What can hang from each mark
siba: parog
safo: ranod
zote: takas
parog: kaduv ranod siba soke vude
ranod: parog safo
vadev: soke
soke: parog takas vadev

Known rows, with every way that one mark hangs from another
parog(kaduv ranod siba): [ -2.2 -42.6 -49.7  -8.4  -9.6 -23.9 -21.0  16.0 -23.3 -25.0  79.0  -1.7
   7.4  -8.1 -66.7  46.5  -8.7   9.5 -22.5 -26.1  22.9  -2.1 -26.3   0.7]
siba(parog(kaduv ranod vude)): [-28.8 -12.8 -56.5  19.1  20.0 -62.7 -43.7  29.5 -12.0  10.1  65.3 -24.6
  14.4   5.5 -16.4  24.9 -50.7   4.6 -26.1   6.9 -25.7   1.4 -34.4  12.5]
safo(ranod): [-22.7  14.2  25.7  19.1 -11.2  51.9  32.9 -73.0   7.8   0.3 -21.0   3.5
  15.3 -19.1  15.0 -13.6  76.3  -7.3  -6.1 -10.6   1.5  24.2  -0.2 -23.8]
siba(parog(ranod)): [-54.4 -15.6 -14.0  28.7   4.7  -3.3   0.7 -10.0 -12.2  11.5  35.2 -29.9
  -0.7 -25.7  -3.5   3.3 -14.5   8.7 -28.2  -8.3 -27.2  18.4 -17.3   6.5]
ranod(parog(siba) safo): [-17.5  13.7 -14.2  30.9  14.3  43.4  27.8 -30.9  12.0   2.5  36.8 -29.2
  19.1 -18.8   5.8   8.2  13.2  19.4  -6.5  -2.4  -2.2  21.6 -23.1 -30.3]
vadev(soke(parog takas)): [ 42.2 -24.0  84.1 -16.3 -10.8  13.1  46.5  -8.7 -28.0  15.2 -70.8  32.3
 -12.1   7.2  -5.9 -28.4 -10.5 -18.3  -0.5  -9.3  -6.3  -2.1  -4.9 -17.2]
ranod(parog(kaduv siba soke vude)): [ 23.4  14.1 -37.2  18.8  22.3 -40.3 -56.1  38.1  29.1   3.2  69.2 -11.7
  14.2 -11.9   2.1  18.4 -26.6  -0.2  -6.0  34.5  -8.4 -24.4   6.5  24.7]
vadev(soke(parog(ranod) takas)): [ 29.1 -39.5  42.4 -15.1  -7.7  -4.4  41.6 -11.6 -40.1  14.6 -42.4  28.0
 -10.6  15.6 -21.1 -22.2  -5.1  -2.4  -4.1 -25.9 -10.9  -3.4 -18.1 -15.2]
ranod(parog(kaduv vude)): [ -1.8  15.6 -15.5  36.9  20.7 -12.4 -18.7   0.9  -0.2  15.9  46.9 -15.2
   9.7  -4.4  -4.8  -4.2 -10.1   1.5 -13.3  14.2 -15.8   4.9  -9.6   3.5]
parog(ranod siba soke(vadev)): [-15.4  -4.2 -36.4 -24.8 -23.4  -3.1 -24.9  15.7  18.3 -28.0   9.2  -7.2
 -21.4 -10.0  -3.5  21.0  29.5  34.5   2.4  -6.7  13.8 -25.4  25.7  17.4]
vadev(soke(takas)): [ 26.7  -0.5  77.6   2.8   5.7  22.6  27.5  -3.7 -14.9   3.3 -62.6   9.7
 -27.9 -20.5   0.8 -20.7  29.3  18.0 -17.6  -4.6 -26.1 -31.0 -18.8 -18.8]
parog(siba vude): [ 11.4 -17.1 -31.8  15.6  -5.2 -15.6 -25.4  15.4  12.7  -1.6  12.1   6.4
   7.8 -27.5  24.2  15.2 -10.9  -9.6 -16.2  11.0 -30.0  13.8  -5.0  16.1]
soke(parog(ranod siba) takas vadev): [ -2.3 -39.0 -20.8 -48.7 -15.0  -1.5  27.9  21.5 -43.6 -19.7 -28.0  16.3
 -30.1  27.4 -32.7  15.3 -27.9   5.7  28.9 -30.5  28.7   0.7 -12.3  -7.1]
soke(parog vadev): [-12.1  -6.7  46.4 -31.0 -47.2  39.2  44.6 -25.0 -10.3  -0.6 -64.6  18.9
 -13.9  20.5   1.1 -20.0  -1.9 -23.6  20.3 -14.0  34.9  39.3  41.4  -5.6]
siba(parog(soke(takas vadev))): [-31.6  35.5  44.9  -8.4  15.7   6.5 -14.9  32.9  18.3  -8.4 -48.2 -24.4
 -39.2 -17.0  30.3  -5.8  -2.6  14.9   5.2  23.8 -10.9 -38.7  15.6  15.6]
safo(ranod(parog(soke(takas) vude))): [ -5.5  47.1  -5.3  36.8  39.0  10.7  -8.2 -37.5  25.0  16.8 -10.9  -8.5
   9.5 -11.4  51.6 -27.9  57.7   8.7  10.8  23.7 -33.5 -19.7  -4.0  -3.4]
soke(parog(siba) takas vadev): [ 10.8 -22.8  25.2 -52.3 -17.6  18.2  32.7  26.0 -26.9 -19.6 -60.8  22.2
 -32.0  19.3 -15.9   9.5 -32.4 -13.8  33.2 -12.3  32.5   1.7   2.0  -8.8]
zote(takas): [-11.0   8.6  45.6   3.9  -9.0  45.1   9.3 -10.4  -1.4  -1.3 -58.7   5.8
 -24.4 -58.6   3.4 -25.5  34.6  -1.9 -12.4 -15.5 -24.1   8.7 -13.8   6.0]
vadev(soke): [ 22.0  -1.2  70.1   9.0 -17.0  29.7  26.7 -25.9   1.8  11.0 -39.3   7.5
 -10.2 -19.9   2.4 -20.2  30.0  10.5 -25.6   0.0 -16.8  -4.7   1.3 -19.0]
ranod(parog(soke)): [-20.5  26.4  34.4  40.4   5.6  35.6   0.0 -28.8  29.2  14.2   8.4 -16.2
  -2.6 -41.1  28.9 -31.5  41.8   2.4 -11.9  13.5 -18.5   1.7  39.5  20.3]
soke(parog(vude) takas vadev): [  7.2  -2.3  17.1 -30.4  -9.8  -1.9  17.3  16.6 -20.2   0.3 -90.0  25.9
 -25.4  32.7  25.2 -22.0 -19.5 -18.1  31.3  -4.5  -1.0   7.0  11.4   2.7]
vadev(soke(parog(kaduv) takas)): [ 53.3 -25.1  77.9 -30.9  -7.6  -9.0  29.8  12.2 -37.2   5.8 -44.5  36.8
  -7.1  24.6 -40.0  -8.5 -26.6 -20.3  -0.9  -7.9  17.5 -16.6 -13.6 -18.7]
safo(ranod(parog)): [-29.4  28.2  15.7  39.6  11.4  58.5  38.8 -78.4   5.3  16.5  13.5 -18.6
  14.3 -16.6  11.7 -21.7  60.1   7.5   1.7   1.4  -6.3  22.5 -10.2 -30.5]
ranod(parog): [-27.8  12.1  28.1  45.0   6.6  46.8  26.2 -39.6   0.3  17.8  16.0 -19.7
  -5.3 -35.9   7.9 -26.1  26.0   5.7 -14.7  -0.7 -18.3  22.2   9.1  -3.1]
ranod(parog(siba soke vude) safo): [  2.2  32.7 -45.5  30.9  23.1  -2.4 -25.2  -4.4  46.8   9.3  29.0 -22.8
  30.5 -11.3  53.3   0.4  11.1  14.0  -1.4  25.1 -28.1  -1.7  -0.9   0.9]

Rows
[ 26.4 -28.2  12.2 -15.6   3.1 -37.6  -4.3  26.2 -29.3   2.3 -28.0  38.7
   7.8  23.2 -10.4  -5.7 -36.3 -48.0   8.6  -8.4   3.5  10.7  -6.4  12.5]  soke(parog(kaduv vude) takas)
[-25.9  47.2  33.5  15.7  -1.7  42.9   5.5 -19.1  30.7   2.6 -17.1 -23.5
 -25.0 -18.0  25.7 -27.9  41.7  25.0   6.7  17.8   2.2 -13.2  44.5   8.6]  ranod(parog(soke(vadev)))
[-13.8 -30.2 -47.2   6.9 -20.5 -13.1  19.5 -39.9  -9.7  17.8  -9.2  21.6
  40.3  28.3  24.5 -17.2  -0.1 -24.0  -2.3 -30.8 -14.2  58.7  -3.1  -3.7]  soke(parog(ranod(safo) vude))
[-52.9  12.0 -17.6  21.8   7.3  -4.0 -11.5 -15.9  25.6   4.9  20.6 -31.2
  18.3 -14.9  28.5   0.0  15.8  15.2 -21.2  -1.9 -19.4   3.6  -2.3   7.5]  siba(parog(ranod(safo) soke))
[ 23.2 -43.5 -17.7  -4.7 -25.6 -19.7   2.0   5.9  -2.5  11.9  -2.0  29.5
  25.4   1.3  17.1   2.6 -48.0 -51.3   2.5   2.1  -8.2  45.1  12.4  16.9]  soke(parog(siba vude))
[  1.4  49.5  -9.8   5.4  12.7 -16.6 -40.7  18.2  28.2   2.0  14.8 -17.8
 -11.0  13.7  13.5  -5.6   3.5  19.3   9.1  33.0   2.9 -31.8  26.9  15.0]  ranod(parog(kaduv soke(vadev) vude))
[ -9.0 -19.2 -29.4 -29.5  -7.8 -21.2  11.7  11.0 -36.3  -0.2 -58.6  22.6
 -23.7  42.0   7.5 -15.0 -16.5   1.2  27.9 -22.7  -4.6   5.9  -3.3   2.9]  soke(parog(ranod vude) takas vadev)
[-10.5  48.2 -11.8  41.0  19.6  15.8  -8.4 -52.8  38.5  22.8   8.2 -11.1
  24.1 -11.3  54.3 -27.9  59.6   4.4   4.8  26.6 -28.9   2.0  12.1  -1.3]  safo(ranod(parog(soke vude)))
[  0.0  38.3  12.5 -10.2   5.8 -10.2 -36.6  29.4  27.4 -12.3 -80.8   7.7
 -35.3  -5.2  57.7 -20.8  38.6  14.8  11.3  18.4 -25.4 -42.9  30.3  26.7]  parog(soke(takas vadev) vude)
[ 15.9   0.0 -43.7  23.1  22.9 -28.2 -31.3  26.1   0.2   5.3  76.6 -17.0
  12.5  -7.3 -19.5  25.4 -41.0   5.1  -9.7  21.3  -8.1  -2.8 -23.5   1.7]  ranod(parog(kaduv siba vude))
[  9.1  16.8 -58.2  20.4  29.2 -14.9 -16.1   7.1  10.8   1.5  67.3 -25.1
  33.9  13.2  -7.3  28.5 -23.2  14.5  -4.9  12.2  -0.5   4.2 -41.5 -25.8]  ranod(parog(kaduv siba vude) safo)
[ -5.8  46.1  33.7  -6.1  22.8  14.0 -12.4  23.8   5.7 -14.7  -7.7 -19.4
 -35.8   1.9 -15.1  -5.4  19.6  27.5  14.2  13.5  20.5 -50.2  15.5   3.8]  ranod(parog(kaduv soke(takas vadev)))
[ 49.0 -24.8  71.6 -24.5 -31.2  -1.9  30.1  -9.7 -21.0  13.1 -21.7  30.1
  10.7  24.8 -38.2  -6.2 -26.0 -29.3  -8.5  -4.0  26.5   8.9   6.8 -17.9]  vadev(soke(parog(kaduv)))
[ 64.7 -39.6  44.9 -36.7 -28.1 -15.9  18.5  15.4 -18.8   4.3   6.8  29.3
  13.0  23.6 -51.9  19.0 -53.9 -27.0  -4.9   1.4  33.8   2.9  -6.5 -18.5]  vadev(soke(parog(kaduv siba)))
[-18.5 -24.0   8.2 -35.8 -16.8  13.6  40.0  -4.0 -43.5 -10.4 -58.2  17.5
 -32.1  30.7 -17.4 -13.1   1.9   2.5  25.9 -37.7  20.0   8.1   4.3  -5.0]  soke(parog(ranod) takas vadev)
[ 33.0 -39.1  -1.0 -22.7 -25.6  -1.3  42.3 -23.9 -17.7  11.0   0.7  17.7
  26.2  28.0 -21.9   8.9 -20.6   1.1  -5.7 -21.5   8.4  19.9 -24.5 -34.5]  vadev(soke(parog(ranod(safo) siba)))
[ -6.4  18.5  -3.8  12.7  16.1 -56.0 -64.5  43.9  31.7   7.7  28.4 -15.6
  13.3  -9.6  22.5  11.8 -39.1 -17.8 -19.0  38.5 -20.5 -18.2  10.2  34.4]  siba(parog(kaduv soke vude))
[ 12.3   9.9   0.1  12.0  10.5  -4.4 -30.0  20.9  21.2  -6.7  67.6 -15.7
   4.7 -23.3 -24.7  20.4  -7.7   2.5  -8.3  19.6  17.6 -21.7  12.6  15.4]  ranod(parog(kaduv siba soke))
[ 25.5 -23.9  19.0 -66.1 -14.3  -6.9  15.2  47.1 -36.8 -30.8 -31.7  22.3
 -26.6  40.0 -54.4  30.5 -51.4 -17.1  34.5 -10.8  61.2 -12.6  -6.6 -11.3]  soke(parog(kaduv siba) takas vadev)
[ 26.4 -48.0  12.8 -28.4 -31.1  -8.5  10.8  10.1 -18.7  -8.2  26.6  29.5
  21.4   9.6 -48.9  25.8 -49.9 -51.6   1.7 -10.7  45.0  32.7   8.3   5.6]  soke(parog(kaduv siba))
[  1.6   1.2 -36.5  40.2  19.7  -3.4 -13.9   5.1   9.1  15.9  46.4 -19.2
   6.4 -25.9  19.5   3.1 -20.3   6.2 -10.2  19.9 -36.0  13.0 -12.9   5.6]  ranod(parog(siba vude))
[ -1.6  47.3 -24.0  28.3  24.9 -11.6 -29.7  -9.3  37.4   8.9  29.3 -18.8
  31.8   8.9  29.4  -7.1  21.8   8.9  -5.0  19.3 -10.5  -9.8   2.4  -0.9]  ranod(parog(kaduv soke vude) safo)
[-30.0   7.4  -8.4   8.3   9.8  10.6  -2.4 -23.3  11.0 -16.8 -26.7   2.3
   0.7 -18.1  25.4 -14.2  78.1  24.5 -10.7 -30.9 -17.3 -18.3  -2.3   5.0]  parog(ranod(safo) soke(takas))
[ 24.4 -17.1 -12.4 -44.1  -8.6 -18.8   4.9  42.2 -20.0  -9.4 -58.4  24.8
 -22.2  31.2  10.4   7.6 -49.0 -15.4  34.2   3.3   7.8  -1.1  -3.6   1.1]  soke(parog(siba vude) takas vadev)
[-14.6  48.3 -10.2  -0.3   4.6  41.1   6.5 -12.7  38.4 -10.2   4.6 -34.2
  -1.7  -0.5  24.0   6.3  27.4  37.9  16.4  15.4  16.7 -13.6  12.9 -20.3]  ranod(parog(siba soke(vadev)) safo)
[ -0.5 -31.6 -53.3 -10.0 -16.7 -38.7   2.0 -18.3 -19.0   8.2  19.1  24.1
  47.4  47.0 -15.0   5.6 -18.9 -27.9  -1.7 -29.9  13.7  43.5 -13.9  -5.7]  soke(parog(kaduv ranod(safo) vude))
[  5.0 -22.2  17.0 -43.4 -44.7  24.7  33.1   1.2  -9.9 -10.6 -33.8  17.7
 -12.1  20.0 -13.1  10.7 -31.0 -21.3  24.4  -7.1  42.4  31.2  27.1  -6.0]  soke(parog(siba) vadev)
[  9.9 -38.5 -89.6  -1.0   1.7 -64.9 -51.0  35.4 -13.9 -13.9  78.9   0.7
  17.2   4.0 -36.9  46.4 -28.2   7.5 -21.5 -10.0  -5.6  -4.3 -34.6  12.3]  parog(kaduv ranod siba vude)
[  3.5 -45.2 -75.7  -6.7 -17.8 -29.0   7.1 -14.8  -8.5   7.5  20.4  18.4
  44.0  25.6  10.1  12.7 -29.1 -22.4   2.2 -23.4  -6.9  51.0 -18.0  -3.7]  soke(parog(ranod(safo) siba vude))
[-20.1  47.2  38.4   9.0  20.1  37.8   4.7  -0.1  15.9  -3.5 -35.9 -19.3
 -41.8 -17.3  23.1 -28.8  39.7  30.5  14.2  13.5  -6.2 -36.1  26.8   7.1]  ranod(parog(soke(takas vadev)))
[-40.4 -17.3 -19.8  12.8   8.6 -27.3 -15.5  12.3 -20.3  -0.1  65.2 -28.8
   5.0  -6.0 -42.3  25.7 -32.6   6.4 -28.3  -7.4   0.0   4.1 -26.4   3.7]  siba(parog(kaduv ranod))
[ -1.7  10.2   7.2  27.7   7.3  20.0 -11.6  -2.3  30.1   3.2  39.4 -18.0
  -0.6 -43.0  14.5  -2.3  12.2   4.8  -8.1  20.0 -10.5  -5.9  24.8  19.4]  ranod(parog(siba soke))
[-24.3 -25.8 -54.5   6.5  -9.1  13.8  11.5 -25.8  -4.7 -16.4  37.0 -10.9
  20.4 -12.3 -11.9  26.0  28.8  22.0 -17.9 -34.8  -0.7  22.6 -31.2 -19.8]  parog(ranod(safo) siba)
[  9.6  16.4 -29.7  35.2  18.1 -16.7 -39.1  16.0  37.9  13.8  39.6 -13.7
   8.1 -31.3  41.0  -2.9  -5.5   3.1  -7.3  34.7 -35.9  -8.6  18.0  28.6]  ranod(parog(siba soke vude))
[ 11.2 -26.9 -34.8 -19.9  11.8 -45.6 -48.2  48.5  -7.5 -35.8  47.4   8.3
  -9.5 -15.1 -45.2  38.9   7.9  12.3  -9.5 -15.2  15.2 -50.8 -13.7  24.5]  parog(kaduv ranod siba soke(takas))
[  4.0  -4.9  -6.4  16.5  11.9   8.0  -3.6  10.6  -7.7  -3.8  75.6 -19.1
   3.1 -17.4 -45.1  25.7 -23.4   4.7 -10.4   7.1  15.4   0.2 -16.9  -6.2]  ranod(parog(kaduv siba))
[-13.0  32.9  54.2 -18.3  -5.7  29.7  -4.5  10.1  19.2 -23.2 -82.3   1.7
 -44.9 -18.8  29.6 -19.2  58.9  17.4  10.3   2.4   2.6 -40.6  37.8  15.8]  parog(soke(takas vadev))
[-27.2  63.9  25.4   6.1  24.6  50.4  19.0 -20.3  24.3  -8.4 -47.2 -27.6
 -20.9   2.3  36.4 -23.5  58.0  43.3  19.0   4.5   1.5 -28.4   8.7 -20.3]  ranod(parog(soke(takas vadev)) safo)
[ -6.6 -49.4  -4.5 -13.7 -32.5 -13.0  18.5 -19.3 -34.5   1.7  27.7  26.7
  20.9  21.8 -49.6   3.7 -15.2 -34.9  -7.0 -37.1  32.5  41.1   7.0   5.8]  soke(parog(kaduv ranod))
[ 20.2  -3.0  10.3 -46.9  -5.8 -27.8  -0.6  37.8 -29.9 -10.6 -60.1  28.2
 -20.1  52.8 -14.0   0.0 -39.5 -21.7  32.2  -3.5  27.5  -8.7   0.5  -1.4]  soke(parog(kaduv vude) takas vadev)
[  1.0  46.5 -18.0  27.6  23.1  -6.8 -23.5 -32.7  30.2  13.6  34.2  -9.3
  29.0   6.5  19.9  -7.7  41.1  -0.2   5.0  27.0  -4.1 -12.8   2.6  -4.4]  safo(ranod(parog(kaduv soke vude)))
